Every row comes from one small tree of marks. Brackets hold a mark, then the marks that hang from it, in alphabetical order. Every link used is in the known rows. Which tree was each row made from?
Known rows
[nuvu busase [lutu goro]]: [  6  22  14 -15 -11 -57 -29  -3  -3 -13   2  16   2  -9 -15  10  -4  -7
  -5  14  -6   0 -14  -8  -4   6 -12 -22]
[sabof foli topo [zivosab [busase nuvu]]]: [  2  27 -17 -27  25  -4 -27  30 -53  26  -8   2   7  -9 -63  44  23 -25
  48   6  -1  11 -50   0   5   5 -25  20]
[sabof foli topo [zivosab [fisu [zube lonip]]]]: [  0  29 -14 -14  25   1  -8  46 -24  33  -5   0   0 -14 -75  14  31   8
  49   5   2  33 -70  -4  -2  14 -18  24]
[lonip [zube viduse]]: [  8  11   5   5   7 -12   4  22   7   8   5  18  13 -10 -22 -14  22  10
   3 -15  -7   5  -8   3 -12   5 -14 -13]
[suro [foli [sabof topo [zivosab [fisu [zube viduse]]]]]]: [-21  40  -4   9  10  -9 -15  19 -14  15  -1  30   9  13 -31  -3   6  14
  43 -11  -2   4 -36   2  -9  -5 -21  20]
[lutu goro topo]: [-14   2  46  -2 -35 -28   0   2  -9  19  15   3  -1 -36  -1  13 -22   6
   5  23  -2  -2 -17  26  26 -12   2 -20]
[fisu zube]: [  8  20   6  11  -6  -6  -1  17  24   4   0  -5  -6   4 -15 -15  13  14
   9 -17  -5  -2 -14  -4  -6   1   7   4]
[lonip [zube [fisu refuvi]]]: [ 15  17  -7  18  -1  -6  12  33  11  21  -4  27  13  -4 -24 -22  16  31
   4  -3   2  22 -18  -1 -15  18  -4   1]
[sabof [zivosab [busase nuvu] [fisu zube]]]: [ -6  49  -4 -12  46  -3 -12  20 -28  28  -8  -5  -4 -22 -35  13  31   0
  14  -4 -30   7 -40  -4   2  11 -11  23]
[sabof foli topo zivosab]: [ -2   4 -15 -21   8   4 -17  32 -41  22  -4   6   5  -3 -61  35  16 -18
  46   6  13  14 -51  -4   3   3 -17  18]
[zivosab [busase nuvu] [fisu refuvi [zube lonip viduse]]]: [ 13  67  -2   7  32 -23  11  40   5  11 -12   1  -5 -18 -19  -3  26  30
  18  -6 -33  12 -28   3 -17  26 -21   8]
[foli [sabof topo [zivosab fisu]]]: [-29  24  -4   7  17  -4 -18   2 -24  22   5   5  16  -9 -16  28   6  -7
  24  16  -5  -7 -35 -17 -19  -6 -21  38]
[zivosab busase [fisu refuvi [zube lonip viduse]]]: [ 15  60   0  21  17 -24   6  42   7   7 -25   2   3 -11  -3 -11  23  39
  24  -9 -34  18 -25   4 -13  23 -18  17]
[foli [sabof topo [zivosab busase]]]: [-16  26  -5  10   6 -12 -31   4 -30  18  -6   1  23  -1  -6  28   2 -12
  30   9  -6 -12 -26 -13 -17  -7 -16  37]
[zivosab [busase nuvu] [fisu refuvi zube]]: [  4  76   0  16  32 -13  -2  23  -2  18 -12  -2  -5 -10 -12  11  25  11
  18  -8 -40   1 -28  -5  -5  13 -24  24]
[foli [sabof topo [zivosab [fisu refuvi [zube viduse]]]]]: [-21  38  -2  16   7 -13  -9  27 -10  17   2  10  11  -7 -22  29  13   5
  37   3 -11 -11 -46 -20 -32   1 -24  37]
[fisu refuvi [zube lonip viduse]]: [ 25  23  -1  15 -18 -16  26  56  33  -4  -9   6 -11   1 -15 -19   9  40
  19 -18   3  10 -26  -2 -28  25   6 -10]
[fisu [zube lonip]]: [ 18  16   1   8  -4  -7  10  27  30   8  -2  -9  -8  -1 -18 -35   8  31
   5 -11   7  16 -18   1 -12  13  18  -7]
[foli [sabof [zivosab fisu]]]: [-30  28  -7   2  31   5 -19   2 -14  25   7   6   6 -17   1  15   2  -4
   9   1 -11 -12 -23 -12 -12  -1 -10  32]
[lutu goro refuvi]: [-19   4  38   1 -26 -13   8  11 -19   5  15  -4 -17 -38 -13  13 -18  -5
  -1  29  11   6 -25  29  25  -4   3 -13]
[busase nuvu]: [ -2   8  -4 -18  18   2   7  -1  -2   6  17   0 -11  -9 -18  10   4 -12
  -6   2   2  -7  -4  -1  -5   3  -4 -12]
[nuvu busase [lutu goro refuvi topo]]: [  2  18  45 -12 -41 -69 -28 -10 -14  -1  14  22  -7 -36 -14  23 -37 -14
  -4  35   3   3 -28   3  16   5  -1 -32]
[zivosab busase [fisu refuvi zube]]: [  7  69   3  31  17 -15  -7  25  -1  12 -25  -1   3  -1   3   3  22  21
  23 -10 -41   7 -26  -4  -2  10 -21  33]
[nuvu busase [lutu topo]]: [ 18  15  15 -13 -20 -58 -33 -18   2  -5   2  25   7  -5  -5  12 -22 -10
  -2  12  -5  -1  -8 -20  -4   8  -3 -21]
[busase [nuvu [lutu goro topo]]]: [ -8  16  26 -22  -1 -31  -9  -2  -4  -1  26   9  -8 -30 -25  20  -4  -9
  -7  23  -6  -8 -17   8   4   2  -5 -25]
[viduse zube]: [-14  16  10 -12   9 -17  12   3   2  -8  -8   0   1   9  -1  -7  -6   0
  -1  -5  -8  -7   5  10 -20   9 -16  -8]
[komer [lonip zube]]: [ -4  -6  12  18  23 -13   6  12   8  31   7   8   6 -12   0 -14   0   0
  -5  -5 -26  21   9   2  -1  12 -12   2]

Write each row's tree
[-19  34 -10  -6  30  -3 -29   3 -21  25   4   2   7 -14   1  21   1 -14
  12  -3  -9 -20 -18  -9 -13   0  -8  25] => [foli [sabof [zivosab [busase nuvu]]]]
[ 14  29   5  18 -19 -15  14  47  26  -7  -7  11 -10   6 -12   0  14  22
  22 -24 -10  -8 -22  -7 -22  12  -5   0] => [fisu refuvi [zube viduse]]
[ -7  32 -10 -11  23   1 -16  39 -29  30  -5   2   2 -10 -73  27  34  -3
  51   2  -5  21 -67  -7   2   6 -24  31] => [sabof foli topo [zivosab [fisu zube]]]
[-23  47  -6   1  32 -20 -36   0 -31  13   2   6  21 -11 -21  36  14 -14
  24  19 -20 -10 -36 -19 -22   0 -29  39] => [foli [sabof topo [zivosab [busase [nuvu lutu]] fisu]]]
[ 14 -24 -12 -21  -5 -23  26  39  20  -7  -5  19   7 -21 -22 -38   5  62
  -1  15  20  39   2  19 -28  35   9 -25] => [zube fisu lonip viduse]
[ -2  14   6 -19  12 -13  -6  -3  -6 -14  19   7 -15 -18 -27  17  -3 -18
 -13  18   3  -3 -15  -4  -4  12  -2 -16] => [busase [nuvu [lutu refuvi]]]
[ 20 -12 -15  -8 -13 -20  35  53  20  -8 -10  25   3 -15 -16 -27   2  64
   7  13  19  36  -7  14 -34  42   5 -20] => [zube [fisu refuvi] lonip viduse]
[-11  15  36 -20 -10 -30  -7  -1 -12  -1  30   9 -17 -41 -29  26 -17 -14
  -9  34   2  -4 -26  13  13   5   0 -27] => [busase [nuvu [lutu goro refuvi topo]]]
[ 14  12  -5  10  -4 -17  16  44  13  10  -2  33  15 -10 -27 -19  21  37
   8  -8  -1  19 -15   4 -25  22 -12  -9] => [lonip [zube [fisu refuvi] viduse]]
[-22  49  -9  14  30  -2 -25  11 -23  26  -8   6  11 -13  13  24   3  -2
  20  -1 -23 -14 -28 -12 -11   3 -17  43] => [foli [sabof [zivosab busase [fisu refuvi]]]]
[ -1   2  -2 -20   7 -25  28  24  16  -3 -12   7   4  -2 -14 -40  -8  44
  -6  11  12  27   2  21 -33  34  -2 -19] => [viduse [zube fisu lonip]]
[-24  38  -5  12  21 -12 -28   1 -33  22  -6   1  24  -9  -8  29   8  -7
  29  14 -17  -6 -32 -13 -15  -5 -25  46] => [foli [sabof topo [zivosab busase fisu]]]
[ 15  14  27 -10 -31 -58 -30 -18  -7  -5   7  24  -4 -19  -9  19 -39 -17
  -5  25   4   4 -18 -14   6  12   3 -24] => [nuvu busase [lutu refuvi topo]]
[-13  43 -10  -1  17 -13 -34   3 -30   7  -3  30  13  20 -25  11  -1  -6
  34  -1   0  -1 -29  -1  -6  -3 -20  17] => [suro [foli [sabof topo [zivosab [busase [nuvu lutu]]]]]]
[-17  56  -4  26  13 -14 -23  20 -21  24 -10   3  18  -3 -12  28  13   2
  40   4 -20  -9 -46 -20 -22  -2 -24  51] => [foli [sabof topo [zivosab busase [fisu refuvi zube]]]]
[ -6  36 -14 -13  33  -4 -30  29 -56  28 -19   3  15 -12 -53  39  29 -12
  52  11 -17  22 -54   0  11   5 -35  38] => [sabof foli topo [zivosab busase fisu]]
[-22  50  -9  10  26  -9 -20  11 -34  26  -1   5  15  -9 -14  41   8 -12
  32  14 -17 -11 -41 -17 -21   1 -30  43] => [foli [sabof topo [zivosab [busase nuvu] [fisu refuvi]]]]
[ -2  41 -13  -1  16   2  -8  52 -30  31  -9   8  -2  -5 -69  35  31  -2
  57   0  -6  19 -75 -11  -2  11 -27  35] => [sabof foli topo [zivosab [fisu refuvi zube]]]
[ -1  45 -16  -3  26  -3 -22  41 -56  29 -24   7  12  -7 -48  48  26 -10
  58   9 -17  20 -63  -4   7  10 -38  42] => [sabof foli topo [zivosab busase [fisu refuvi]]]
[ -1  49 -10  -6  29  -9 -31  40 -40  31 -19   0  11 -10 -63  29  38  -3
  57   0 -20  22 -64  -2   7   6 -31  40] => [sabof foli topo [zivosab busase [fisu zube]]]
[ 17   9   2  -1  -7 -19  15  38  34  -3  -1  -1  -6  -7 -22 -32  14  38
   9 -16   5  13 -13   6 -21  17  10 -16] => [fisu [zube lonip viduse]]
[ -8  41 -16 -20  50   7 -33  29 -44  33 -17   4   2 -23 -33  23  24  -8
  33  -7 -23  16 -42   7  20  12 -22  30] => [sabof foli [zivosab busase fisu]]
[-17  36   3  -7  19 -19 -40  -2 -19  19   7  11  11 -20   1  25  -8 -13
  10   5 -14 -22 -22 -10 -10   1  -5  20] => [foli [sabof [zivosab [busase [nuvu [lutu topo]]]]]]
[  7  76   2   7  32 -34 -11  31   3  -7 -12  10   0 -12 -21  14  34  16
  18  -7 -47  -2 -28  -7 -18  21 -31  15] => [zivosab [busase [nuvu lutu]] [fisu refuvi [zube viduse]]]
[ -1  55  -5  -7  37  -8  -2  39 -27  21 -12   5  -5 -21 -33  23  31   5
  24  -9 -33   3 -45  -6  -8  19 -18  21] => [sabof [zivosab [busase nuvu] [fisu refuvi [zube viduse]]]]
[ -6  28 -16  -8  21   7  -8  41 -44  28  -9  10   2  -8 -59  45  22 -11
  52  11  -3  19 -66  -9   2  11 -31  33] => [sabof foli topo [zivosab [fisu refuvi]]]
[-12  18  20 -20   5 -21  -4   5 -10 -10  25   4 -18 -31 -33  20  -3 -15
 -11  27   2  -3 -22  10   4   7  -5 -22] => [busase [nuvu [lutu goro refuvi]]]
[  1  84  12  13  28 -32 -13  28  -3   4  -8   3  -4 -18 -20  14  30  13
  15   3 -45   0 -38  -1  -4  13 -28  17] => [zivosab [busase [nuvu [lutu goro]]] [fisu refuvi zube]]
[-25  43  -7   3  31 -11 -25   1 -34  26   3   1  18 -13 -18  35  11 -13
  26  16 -17 -10 -34 -14 -18  -4 -28  40] => [foli [sabof topo [zivosab [busase nuvu] fisu]]]
[ -1  46  -9 -12  27 -16 -28  47 -39  25 -19   5  13 -14 -65  31  40   1
  60  -3 -21  20 -61   1   1   8 -35  34] => [sabof foli topo [zivosab busase [fisu [zube viduse]]]]
[ 22  -5 -18   2 -10  -7  30  39  17   6 -11  16   0  -6 -11 -30  -6  56
   3  18  23  39 -14   8 -23  37  15  -8] => [zube [fisu refuvi] lonip]
[-26  38  -4   7  28   2 -20  11  -2  28   7   2   2 -16  -7   7   9   3
  14  -8 -13 -13 -31 -14 -15   0  -7  33] => [foli [sabof [zivosab [fisu zube]]]]
[-20  45  -8  12  18  -5 -26   3 -34  20 -11  26  17  16 -13   5  -2   3
  40  -1  -7   7 -29   4   3  -7 -24  31] => [suro [foli [sabof topo [zivosab busase fisu]]]]
[-22  53  -4  12  32  -6 -31  11 -11  28  -5   0  10 -15   1   9  12   3
  19  -9 -25 -12 -29 -10 -10   0 -11  41] => [foli [sabof [zivosab busase [fisu zube]]]]
